Known rows, with every way that one mark hangs from another:
J385[J397[J345 J466 J999[J389[J663]]] J469]: -2.97  +1.83  -3.16  -1.69  +3.73  -6.31  +0.58  -0.46  +2.91  -1.23  +1.40  -0.13  -0.29  -0.95  -2.55  +2.66  +0.93  -1.16  +1.42  -1.09  -1.68  +3.17  -2.19  -3.89  -2.08  -1.98
J397[J345 J385]: -2.90  +1.34  +1.33  +0.59  +1.35  -3.39  -2.03  -0.10  +0.71  +0.75  -2.37  -0.03  -0.12  +0.84  +3.40  +1.67  -1.61  -0.63  -0.89  -0.71  -2.50  +1.43  +0.60  -0.43  -0.90  +1.07
J345[J397[J385 J466 J999]]: +0.00  +0.25  -3.92  +1.01  -0.47  -4.88  +0.68  +0.01  +1.01  +0.81  -0.69  -2.88  +0.75  +0.19  -1.08  -0.67  +0.92  -3.74  -0.64  -0.90  -2.69  +2.23  -0.57  +0.25  -1.81  +0.87
J818[J663[J389[J771[J469[J385]]]]]: +0.49  +1.06  -1.32  +1.20  +0.08  +1.26  -0.87  -1.53  +0.04  -3.41  +1.76  +0.90  +1.55  +1.66  -2.91  -4.80  +0.56  +0.35  -0.44  +0.14  -0.69  -1.01  +0.48  +2.41  -2.30  +3.84
J466[J397[J385]]: -1.93  +3.47  +1.03  -0.23  -0.76  -4.57  -1.51  -2.10  +1.75  +0.43  -1.05  -2.99  +2.49  +3.71  -0.56  -3.30  -0.61  -0.38  -2.19  -0.27  -1.82  +0.89  -0.45  +2.23  -3.72  +1.05
J385[J397]: -2.03  +1.27  -0.45  +1.09  +1.95  -3.22  -0.29  -3.64  +3.47  -1.96  +0.27  -2.32  +3.30  +2.88  -3.11  -3.06  +2.38  +1.63  -0.68  +0.58  -3.39  +1.08  -2.96  +0.83  -3.48  +2.11
J818[J663]: -0.45  +0.46  -1.52  +1.96  +0.78  +0.60  -1.48  -1.28  +3.26  -2.10  +0.49  +1.19  +2.48  +3.47  -2.80  -4.07  +2.34  -0.42  -0.92  -0.33  -2.25  +0.60  +0.55  +2.96  -0.82  +4.20
J999[J389[J663]]: -2.82  -0.54  -1.76  +0.56  -0.17  -0.28  -1.35  -1.74  +0.05  -3.21  -0.98  +0.34  +1.80  +1.88  +3.84  -1.16  +2.89  +0.60  +0.07  +1.26  -2.43  +0.76  +1.21  +0.89  -1.86  +2.95
J818[J663[J389]]: +1.28  +0.46  -1.13  +1.40  +1.07  +1.18  -0.84  -1.43  +1.62  -2.22  +0.74  +1.24  +2.05  +2.64  -2.89  -4.55  +1.30  +0.87  -0.28  +0.20  -1.19  -0.37  +1.26  +2.36  -1.94  +3.70
J389[J663[J818] J771[J469[J385[J397[J345]]]]]: -1.64  +0.13  -0.25  -0.38  -1.44  +1.15  +0.02  -3.20  -2.02  -5.22  +4.58  -1.04  +0.45  +1.12  -0.48  -1.14  -0.36  -0.66  -1.14  +0.36  -0.40  -1.97  -2.21  +1.05  -3.11  +2.76
J771[J389[J663[J818]] J469[J385[J397[J345]]]]: -0.96  -0.37  +2.31  +0.75  -0.10  +0.98  -1.56  -4.21  +0.55  -1.14  +0.30  -3.30  +1.46  -0.22  -1.02  -2.85  -0.97  +0.37  -1.23  +1.61  +1.36  -2.30  -5.32  +2.17  -6.41  +3.79
J999[J389[J663[J818] J771]]: -2.18  +0.07  -1.87  +0.21  -1.10  +0.86  -0.78  -2.03  -1.54  -4.36  +0.88  +0.51  +1.01  +1.89  +4.25  +0.06  +2.34  +0.94  -0.28  +0.93  -1.62  -0.85  +1.88  +1.52  -0.91  +2.90
J389[J663[J818] J771[J469[J385]]]: -1.31  -0.32  -0.52  +0.01  -2.56  +2.49  -0.38  -3.05  -2.15  -5.48  +4.36  -1.56  +1.29  +1.83  +0.12  -2.03  +0.15  -1.01  -1.56  +0.33  -0.83  -1.97  -1.67  +2.24  -3.05  +3.74
J397[J385[J469] J466 J999[J389]]: -2.13  +2.87  -3.76  -1.06  +1.07  -5.16  -0.67  +2.68  +0.63  +1.94  -1.87  -0.29  -0.79  -0.86  +2.04  +3.02  -0.86  -4.55  -0.03  -1.35  -2.16  +3.77  +0.59  -0.67  -0.71  -1.11
J397[J385 J999[J389[J663 J771]]]: -2.49  +0.96  -3.16  +0.43  -1.48  -1.75  -0.64  +1.58  -1.71  +0.14  -1.20  +1.57  -0.66  +0.31  +5.67  +1.08  +0.62  -3.83  +0.65  -0.86  -3.18  +0.41  +2.83  +0.27  +0.59  +1.30
J663[J389]: +0.60  -0.21  +0.47  +0.86  +0.50  +0.08  -0.36  -2.85  +0.42  -2.20  -0.81  -2.11  +3.20  +2.33  +0.01  -3.51  +0.72  +2.57  -0.15  +0.76  -1.96  -0.56  +0.53  +0.79  -3.85  +2.86
J818[J663[J389[J771[J469[J385[J397]]]]]]: +0.40  +1.47  -1.42  +0.93  +0.71  +0.47  -0.51  -2.05  +0.19  -3.39  +2.21  +0.82  +1.30  +1.60  -4.01  -4.88  +0.75  +0.60  -0.25  +0.35  -0.67  -0.99  -0.39  +2.08  -2.76  +3.41
J771[J389 J469[J385[J397]]]: -2.28  +0.46  +1.95  +1.94  -0.26  -0.45  -2.22  -4.50  +2.09  -0.55  -1.93  -4.77  +3.55  +0.04  -1.55  -4.66  +0.32  +0.77  -1.53  +1.63  -0.16  -1.21  -5.99  +2.93  -6.58  +4.30
J397[J345 J385[J469] J466 J999[J389[J771]]]: -3.69  +2.97  -2.98  -1.72  +1.42  -6.35  -0.35  +3.50  -0.75  +1.93  -1.59  +1.45  -2.74  -2.63  +3.94  +6.10  -2.34  -4.61  +0.92  -2.26  -0.88  +3.10  +1.89  -3.12  +1.05  -2.48
J389[J663[J818] J771[J469]]: -1.85  -1.16  -0.42  +0.54  -3.13  +3.11  -0.04  -3.44  -1.44  -4.91  +4.42  -1.83  +2.19  +1.70  +0.24  -2.17  +1.36  -0.69  -1.05  +0.56  -0.86  -2.12  -1.08  +2.81  -2.48  +3.64
J469[J385[J397[J345 J999[J389[J663]]]]]: -0.87  +2.05  -1.44  -0.62  +3.12  -4.08  -0.48  -0.80  +0.55  -2.42  -0.50  +0.59  -0.58  +1.42  -0.11  -0.37  -0.67  -0.70  -0.31  -0.51  -2.30  +1.05  -1.53  -2.30  -2.93  +1.75
J345[J397[J385]]: -0.81  -0.24  -2.30  +1.87  -0.58  -3.54  -0.99  -2.25  +1.25  -1.63  -0.51  -3.46  +1.59  +1.49  -0.16  -2.22  +2.04  -0.38  -1.29  +0.15  -3.82  +1.44  -0.74  +1.08  -2.53  +2.31
J397[J345 J466 J999[J389[J771[J469[J385]]]]]: -2.31  +1.42  -2.00  -0.89  +0.85  -4.20  +0.98  +1.56  -0.52  +0.96  -2.13  +0.66  -0.44  -2.12  +1.87  +3.46  -0.99  -3.54  +1.05  -1.40  +0.78  +1.71  +1.36  -2.29  -0.02  +0.02
J397[J345 J385 J466]: -3.36  +2.57  +0.86  -0.64  +1.84  -5.21  -0.96  +1.21  +0.21  +2.18  -1.86  -0.40  -0.56  +0.07  +1.82  +2.86  -3.31  -2.99  -1.53  -0.75  -0.81  +2.78  -0.70  -0.30  -1.58  -0.47

Rows:
-3.23  +2.52  -1.96  -0.69  +3.34  -5.50  -0.38  -2.73  +4.39  -2.64  +2.34  -3.12  +2.53  +1.63  -5.22  -1.07  +1.44  +0.38  -0.85  -0.18  -3.15  +3.48  -5.09  -0.78  -4.25  -0.38 | J385[J397[J466] J469]
-0.94  +0.19  -5.45  +0.01  -0.04  -5.32  +0.25  +0.44  +0.23  -0.62  +0.26  -1.84  -0.55  -0.80  +0.29  +0.66  +1.41  -3.57  +0.06  -0.67  -2.55  +2.85  -0.21  -0.98  -1.75  -0.22 | J345[J397[J385[J469] J466 J999[J389[J663]]]]
-1.83  +3.45  -0.59  -1.44  +0.60  -6.45  -1.11  -0.07  +1.52  +1.54  -1.95  -0.78  -0.32  +0.81  +1.14  +0.91  -0.88  -1.10  +0.13  -1.57  -0.93  +1.57  +1.94  -1.64  -1.61  -1.11 | J466[J397[J345 J385[J469] J999[J389]]]
-2.35  -0.32  -1.54  +0.30  -1.84  +1.37  -0.80  -2.74  -1.68  -4.24  +1.00  -0.62  +1.48  +0.66  +3.13  -0.42  +2.43  +0.88  -0.07  +1.38  -0.79  -0.91  +0.95  +1.96  -1.65  +3.09 | J999[J389[J663[J818] J771[J469]]]
-1.88  +2.62  -2.95  -0.60  +0.89  -4.80  -0.38  +2.44  +1.65  +2.13  -0.71  -1.26  +0.01  +0.24  +0.03  +1.71  -1.48  -5.37  -0.73  -2.11  -2.81  +3.60  -0.68  -0.30  -1.15  -0.85 | J397[J385[J469] J466 J999]
-1.19  +0.62  -2.74  +1.07  -0.27  -4.90  -0.21  -1.32  +0.91  -0.66  -0.25  -3.72  +1.29  +0.88  -1.04  -1.39  +0.79  -2.03  -1.64  +0.12  -2.68  +2.39  -1.87  +1.18  -2.97  +1.20 | J345[J397[J385 J466]]
-1.31  -2.19  +2.22  +1.94  -2.40  +3.50  -1.71  -4.50  +1.40  -0.59  -0.16  -4.22  +3.70  +0.49  +0.30  -3.80  +1.20  +0.30  -1.05  +1.87  +0.85  -2.56  -3.66  +4.34  -5.34  +4.65 | J771[J389[J663[J818]] J469]
-2.79  +2.59  -2.96  -0.37  -1.02  -3.82  +0.23  +2.21  -1.45  +2.35  -2.09  -0.41  -0.26  -1.33  +2.96  +2.00  -0.98  -5.25  -0.08  -0.74  -1.11  +2.01  +0.91  +1.04  -0.50  -0.07 | J397[J385 J466 J999[J389[J771[J469]]]]
-2.69  -1.30  +1.60  +1.74  -1.74  +1.69  -2.39  -3.57  +0.57  -1.55  -0.62  -3.50  +2.96  +0.33  +1.07  -4.72  +0.00  -0.92  -1.42  +1.61  -0.04  -1.77  -4.93  +3.07  -6.29  +4.85 | J771[J389[J663] J469[J385]]
+3.61  +0.89  +1.17  -0.22  -0.44  +2.36  +0.15  -3.85  -1.89  -3.53  +1.65  -2.94  +1.45  +1.51  -1.88  -1.78  -1.16  +3.36  -1.08  +0.78  +0.72  -2.63  +0.34  +2.16  -4.08  +3.18 | J663[J389[J771[J469[J385]]] J818]
-2.33  +2.38  -1.67  -1.33  +2.11  -6.16  -0.23  +3.12  +1.34  +3.00  -1.40  +0.27  -1.76  -1.39  +1.20  +4.74  -2.99  -5.06  +0.23  -2.72  -1.48  +3.61  +0.35  -2.92  -0.11  -2.09 | J397[J345 J385[J469] J466 J999]
-0.96  -1.16  +1.25  +1.74  -0.87  +2.31  -1.70  -3.00  +1.60  -0.83  -0.34  -1.87  +2.92  +2.93  +2.41  -2.61  +0.99  +0.38  -1.51  +0.97  -0.79  -2.44  -1.70  +3.20  -3.59  +4.23 | J771[J389[J663[J818]]]
-0.67  -0.37  +1.83  +0.85  -0.56  +1.46  -1.67  -4.48  +0.64  -1.44  +0.45  -3.79  +2.12  +0.43  -1.41  -3.86  -0.45  +0.22  -1.58  +1.82  +0.88  -2.28  -5.77  +3.10  -6.82  +4.22 | J771[J389[J663[J818]] J469[J385[J397]]]
+3.19  +1.43  +1.54  -0.63  +0.76  +1.07  +0.56  -4.04  -1.91  -3.24  +1.88  -2.43  +0.76  +0.73  -2.50  -0.77  -1.58  +3.74  -0.63  +0.72  +1.22  -2.62  -0.19  +0.98  -4.15  +2.29 | J663[J389[J771[J469[J385[J397[J345]]]]] J818]
-4.94  -1.52  -1.13  +1.17  -3.74  +1.86  -0.35  -2.97  -1.19  -5.09  +3.75  -1.70  +3.12  +1.29  +1.52  -3.50  +2.16  -1.70  -0.48  +0.56  -2.18  -1.24  -1.55  +2.15  -2.49  +3.48 | J389[J663 J771[J469]]
-0.27  +0.55  -4.48  +0.63  -0.32  -5.23  +0.49  +0.28  +0.33  +0.66  -1.53  -2.21  +0.13  -0.66  +0.35  +0.23  +1.38  -3.26  -0.14  -0.39  -2.26  +2.34  +0.34  +0.11  -1.44  +0.49 | J345[J397[J385 J466 J999[J389]]]
-1.89  +0.22  -1.51  -0.05  -1.32  +1.00  -0.97  -2.47  -2.09  -4.70  +1.00  -0.30  +0.74  +0.75  +3.04  -0.43  +1.64  +0.70  -0.42  +1.24  -0.68  -0.84  +0.54  +1.59  -2.17  +3.26 | J999[J389[J663[J818] J771[J469[J385]]]]
-2.04  +0.23  -2.34  -1.08  +1.35  -3.66  +1.19  +2.00  +0.15  +1.47  -1.83  +1.83  -0.50  -1.21  +2.64  +3.57  -0.36  -3.85  +1.43  -1.23  +0.28  +1.97  +2.11  -2.56  +0.24  -0.23 | J397[J345 J466 J999[J389[J663]]]
-0.65  +0.70  -5.08  +0.27  +0.21  -5.79  +0.08  +0.34  +0.97  -0.12  -0.73  -2.50  -0.20  -0.84  -0.24  +0.76  +1.47  -2.97  -0.03  -0.79  -2.71  +3.04  -0.15  -0.88  -1.67  -0.07 | J345[J397[J385[J469] J466 J999[J389]]]
-2.09  +3.01  -0.81  -1.67  +0.23  -5.91  -0.95  +0.14  +0.86  +1.04  -1.06  -0.26  -0.69  +0.77  +1.60  +0.90  -0.99  -1.74  +0.21  -1.46  -0.94  +1.35  +1.84  -1.80  -1.80  -1.25 | J466[J397[J345 J385[J469] J999[J389[J663]]]]
+3.56  +1.39  +1.13  -0.44  +0.30  +1.49  +0.58  -4.28  -1.76  -3.50  +2.15  -2.93  +1.24  +1.28  -2.89  -1.81  -1.03  +3.67  -0.92  +0.88  +0.66  -2.67  -0.62  +1.83  -4.53  +2.74 | J663[J389[J771[J469[J385[J397]]]] J818]
-3.21  +3.12  -4.14  -1.02  +0.24  -5.03  -0.45  +2.79  -0.33  +1.13  -0.88  -0.09  -0.84  -1.01  +2.88  +3.22  -0.80  -4.84  -0.02  -1.58  -2.14  +3.09  +0.88  -0.60  -0.06  -1.23 | J397[J385[J469] J466 J999[J389[J771]]]
-2.31  +3.43  +1.76  -0.69  +0.20  -5.63  -1.43  -1.58  +1.62  +1.09  -1.50  -1.89  +1.14  +2.54  +0.19  -1.08  -1.68  -0.13  -1.52  -0.71  -0.94  +0.83  +0.29  +0.42  -2.91  +0.16 | J466[J397[J345 J385]]
-1.63  +1.76  -1.28  -0.38  +2.89  -5.41  +1.60  -0.79  +2.98  +1.06  -0.35  -0.69  +1.18  +0.37  -3.07  +0.57  +0.24  -1.63  +0.47  -0.93  -1.46  +1.85  -2.03  -1.64  -1.91  -0.24 | J385[J397[J345 J466 J999]]
-0.12  +2.41  -1.37  +0.12  +2.63  -3.71  -0.66  -1.58  +1.89  -2.26  -0.60  -1.16  +1.18  +2.71  -2.19  -2.42  -0.12  -0.52  -1.17  -0.60  -3.30  +1.23  -2.60  -0.67  -3.63  +2.64 | J469[J385[J397[J999]]]
-4.68  +0.19  -1.50  -0.02  -2.26  -0.15  +0.14  -2.44  -1.87  -5.12  +4.32  -1.47  +1.82  +0.92  -0.20  -3.14  +0.36  -2.69  -1.07  +0.52  -1.65  -0.61  -3.50  +1.41  -3.72  +2.61 | J389[J663 J771[J469[J385[J397[J466]]]]]
-0.52  +0.10  -4.76  +0.41  -0.55  -4.68  +0.82  +0.44  -0.37  +0.19  -0.58  -1.63  -0.36  -0.56  +0.89  +0.23  +1.36  -3.81  -0.07  -0.27  -2.20  +2.12  +0.18  -0.07  -1.60  +0.50 | J345[J397[J385 J466 J999[J389[J663]]]]
-0.60  -0.98  +1.93  +1.27  -1.38  +2.62  -2.24  -3.91  +0.39  -1.43  -0.23  -3.67  +2.37  +0.59  +0.14  -3.86  -0.54  -0.13  -1.81  +1.55  +0.91  -2.34  -4.61  +3.54  -6.21  +4.90 | J771[J389[J663[J818]] J469[J385]]
+3.25  +0.26  +1.24  +0.17  -0.85  +2.76  +0.41  -4.20  -1.47  -3.05  +1.68  -3.10  +2.07  +1.30  -1.81  -1.69  -0.26  +3.56  -0.69  +0.82  +0.64  -2.77  +0.69  +2.52  -3.66  +3.16 | J663[J389[J771[J469]] J818]
+0.15  +0.50  -1.13  +1.56  -0.40  +1.70  -0.67  -1.88  +0.53  -2.98  +1.83  +0.70  +2.21  +1.65  -2.82  -4.79  +1.44  +0.56  -0.15  +0.29  -0.76  -1.17  +0.86  +2.84  -1.83  +3.77 | J818[J663[J389[J771[J469]]]]
-3.56  +2.44  -4.50  -1.43  -0.21  -4.38  -0.14  +3.00  -1.26  +0.38  +0.46  +0.70  -1.52  -0.97  +3.45  +3.08  -0.91  -5.71  +0.19  -1.42  -2.08  +2.77  +0.73  -0.87  -0.24  -1.31 | J397[J385[J469] J466 J999[J389[J663 J771]]]
